Each row comes from the steps of one path. Every step used is in the known rows, and no mark comes twice. Write the path behind each row, first mark first.
In the rows, zero is written as 128.
Known rows
sogil/demak/lumes/gigan/fubep: [170  77 114 152 126 126 124 111 138  83 134 132 122 123 128  75 122  68
 121 104 124 166 131 113 122 130 151 166]
fubep/demak/lumes/gigan/sogil: [115  95 136 107 124 117 122 133 106  96 171  68 164 115 142  94 123  52
 109  63 115 127 152 109  62 180 163  75]
kudegeb/gigan/fubep/fodu: [165  90 140 105  90 107 125 112 160 167  90 163  73 145 138 155  92 103
 178  93 108 144 137  84 109 127 182 171]
fubep/fodu/sogil/demak/lumes: [132 134 120 120  95 129 139 159 118 148  82 164  87 125 157 123  92 109
 147 107 110 137 123 105 131 113 130 112]
fodu/sogil/demak/fubep/gigan: [160  72 161  83 114 187 140 128 171 131 128 184 110  64  98 114  63 142
 132  96 114 131 128 139 104  80 100 146]
kudegeb/fodu/sogil/demak: [128 126 184 131  96 166 149 135 138 163  84 208 114 110 162 110  77 125
 190 116 183 149 136 123 153 115 166 140]
demak/lumes: [129 141 127 105 130 136 118 128 142 122 134 153 110  96 168 127 104  65
 155 104 155 124 158  92 113 160 130 142]
kudegeb/gigan/fubep/fodu/sogil: [160  79 152 104  71 118 125 132 180 190  76 182  93 135 125 147  79 135
 177  88 115 127 138  93 113  85 157 150]
kudegeb/gigan/lumes: [116 118 139 117 124 123 133 128 135 113  98 137 149 111 159 122 107  71
 147  85 160 153 165  95 129 179 151 145]
lumes/gigan/fubep/fodu/sogil/demak: [162  66 155 139  50 116 138 122 170 161  81 171  84 133 138 111  84 129
 159  94  90 170 118 111 134  73 162 145]
fodu/sogil/demak/kudegeb: [142 121 138 139 131 194 149 140 133 128  97 165 136  55 173 130 107 104
 172 135 162 117 149 143 149 103 104 122]
demak/fubep/gigan/sogil: [151  70 155  25 125 156 135 100 155 143 172 148 114  92 120 121  76 101
 117  75 125 135 138 109  68 134 116 114]
lumes/gigan/fubep/fodu: [159  73 156 115  50  98 116 106 174 159 113 154  72 149 142 134  88  92
 166  89  94 158 144  94 107 116 179 163]
gigan/sogil: [119 130 168  69 114 140 146 101 151 171 120 147 113 100 192 124  94  83
 170  81 176 150 142  88 114 166 147  94]
gigan/fubep/demak/kudegeb: [136  68 117 120 137 187 124 125 141 137 150 129  96  67 120 170 130 101
 172 133 135  99 126 150 105 123 143 169]
gigan/sogil/demak/lumes: [134 139 114  93 151 137 149 119  98 118 119 123 127 114 172  82 123  71
 126  95 158 166 121  99 117 179 135  89]
fodu/fubep/gigan/sogil/demak: [146 109 140  63 142 168 133  73 126 127 138 113 131  82 142  95 106  88
 107  88 134 180 123 123 114 172 128  92]
gigan/fubep/demak: [128  84 150 112 110 164 131 119 176 161 129 145  67  88 117 154 107 117
 186 103 135 128 116 117  97 128 171 175]
fodu/fubep/demak/lumes: [118 108  96 111 158 145  91 127 133 129 162  79 107  68 118 132 124  69
 150 126 123 118 134 121  91 180 133 145]
fubep/gigan/sogil/demak/kudegeb: [146 115 139  75 145 198 155 103  84  93 144 125 159  81 162 117 120  76
  95  94 138 135 139 146 111 149 121  73]
kudegeb/gigan/fubep/demak: [151  75 143 125 135 153 129 123 159 136 119 127 112  93 105 143 110 112
 173  94 129 120 140 114  86 139 186 173]
demak/fubep/fodu: [155  90 129  79  88 110 119 128 163 187 117 163  30 112 137 167  69 106
 186 116  97 135 131  94  95 123 142 177]
fubep/gigan/sogil/demak/kudegeb/fodu: [138 109 153  75 136 190 151 104  61  99 155 153 168 120 157 112 112  76
  98 109 150 139 134 151 120 154 160  80]
sogil/demak/kudegeb/fodu/fubep: [144 107 115 134 165 165 114  97  97 128 136 131 125  84 158 124 121  68
 167 173 162 148 139 150 155 164 147 158]
fubep/fodu/sogil: [121 129 167  93  54 129 134 142 174 197  82 189  74 114 169 161  65 125
 194  96 125 128 148  94 123 103 140 120]
sogil/demak/lumes: [141 143 109 131 143 148 137 131 117 103 110 140 111  95 167 102 115  71
 146 111 151 149 138 108 132 160 139 139]
fubep/demak: [110 125 161 116 112 165 131 134 152 146 119 133  88  73 151 159  97 105
 187  94 138 113 150 118  97 159 166 145]

Which path is each row?
[145  97 126 106 152 191 109  94  86  96 164 139 147  87 131 128 115  68
 114 145 136 137 141 167 138 154 143 141] => sogil/demak/kudegeb/fodu/fubep/gigan
[138 101 158 158 100 126 129 143 112  94 125 168 168 136 147  67  93  77
 132 101 147 144 152 128 130 128 163 119] => kudegeb/fodu/sogil/demak/lumes/gigan
[134 139 153  94 128 153 163 100 126 149  94 137 110  98 188  99 107  97
 161  88 167 176 123 104 130 168 155  96] => gigan/sogil/demak
[109  97 146 114 126 151 104 107 134 170 146 125  96  95 126 146 102  88
 190 128 145 133 131 130 109 176 188 159] => kudegeb/fodu/fubep/demak
[151  63 169 115  36 107 118 122 199 183 102 183  86 138 132 132  71 120
 169  86 100 145 140 101 117  72 153 144] => lumes/gigan/fubep/fodu/sogil
[123  76 107 105 145 108  95 109 113 105 184  37 166  97 123  86 131  47
 108  91 102 139 142 114  69 196 142  88] => fodu/fubep/demak/lumes/gigan/sogil
[140 126 140 135 140 177 142 119  87 118 119 168 125 103 179 132 114  75
 170 147 171 137 147 147 151 155 167 150] => sogil/demak/kudegeb/fodu
[124 122 180  45 103 165 144  97 145 136 143 154 134 100 157 122  87  91
 121  59 152 141 150 103  95 156 139  77] => fubep/gigan/sogil
[129 103 156  38 124 156 113  73 151 152 160 122 134  85 141 115  94  78
 119  82 138 154 138 109  97 170 122  91] => fodu/fubep/gigan/sogil
[158  87 130  74 149 144 153 106 137 158 120 136  89  90 149  95  96 106
 158 105 142 173 113 108 106 146 132 131] => gigan/sogil/demak/fubep
[159  74 154  61 116 161 119 114 174 132 158 172  92  74 110 142  67 102
 135  93 118 121 155 118  81 118 119 167] => demak/fubep/gigan
[176  72 123 125 148 159 121 108 146 119 127 144 138  88 138 146 119  76
 159 127 157 114 161 121 115 122 135 169] => demak/kudegeb/gigan/fubep
[153  94 105 113  88 127 136 146 145 165  92 182  64 139 123 122 102 130
 146 115 107 152  86 105 134  82 129 145] => gigan/fubep/fodu/sogil/demak/lumes
[128  97 165  76 109 160  97  90 146 142 158 168 119 106 125 130  80  79
 141 114 145 142 151 122 115 159 163 149] => kudegeb/fodu/fubep/gigan
[139  39 145 147 109 157 109 118 117 111 181 130 138 120 113 141 124  75
 154 129 124 110 146 156  96 129 197 169] => lumes/gigan/fubep/demak/kudegeb/fodu
[178  72 124 147 148 182 142 126 140 117  96 158 158  76 125 114 116 113
 153 124 151 123 143 140 135  83 119 153] => fodu/sogil/demak/kudegeb/gigan/fubep
[139 110 138 136 113 115 108 126 144  83 149 127 146 107 162  99 102  44
 131  90 135 125 183  96  98 160 147 133] => demak/lumes/gigan
[171  68 131  91  97  86 139 106 119 148 120 108  88 141 147  96  87  91
 135  85  72 178 118 102  86 143 162 115] => lumes/gigan/sogil/demak/fubep/fodu
[142 112 166 121 115 127 153  97 124 113 112 115 147 111 188  75 104  69
 140  68 144 179 148 106 117 170 167  90] => lumes/gigan/sogil/demak
[116 107 131 112 138 159 108 111 160 162 137 100  94  57 132 149 108  92
 188 121 134 128 134 121  99 169 154 153] => fodu/fubep/demak
[160  87 119  66 113 104 150 112 120 181 103 134  53 131 148 123  90 115
 159 105  98 179  95 100  99 142 145 123] => gigan/sogil/demak/fubep/fodu
[153 118 128 156 131 125 126 125 119  67 126 116 150 107 162  77 113  48
 120  97 128 151 163 107 116 162 155 134] => sogil/demak/lumes/gigan
[105  98 126  70 115 149 108  98 156 119 152 133 132  83 118 128 102  70
 107 102 132 165 136 117 127 171 111 139] => fodu/fubep/gigan/lumes
[170  78 101 141  92  94 120 119 122 104 119 130  85 158 132 101 115  76
 121 101  73 174 115 103 117 127 172 155] => sogil/demak/lumes/gigan/fubep/fodu
[161  80 148 113 127 162 146 135 176 164 101 178  86  63 129 112  74 136
 181 124 143 141 124 124 121  90 103 163] => fodu/sogil/demak/fubep
[123  72 123 138 129 112  78 119 106  99 188  82 152 120 109 104 118  47
 130 121 110 131 151 126  87 186 183 142] => kudegeb/fodu/fubep/demak/lumes/gigan
[135 125 171  64 122 175 161  98 114 117 123 145 132  99 160  99  98 100
 112  65 142 165 131 116 111 157 150  82] => fubep/gigan/sogil/demak
[169  80 142  85 132 177 140 110 144 111 141 165  93  71 109 118  75 113
 127  98 108 145 134 131  97 123 128 167] => sogil/demak/fubep/gigan
[114 123 121 116 134 151 118 149 123 112 147 115 111  85 137 139 116  76
 150 105 128 102 141 112  87 167 151 139] => fubep/demak/lumes
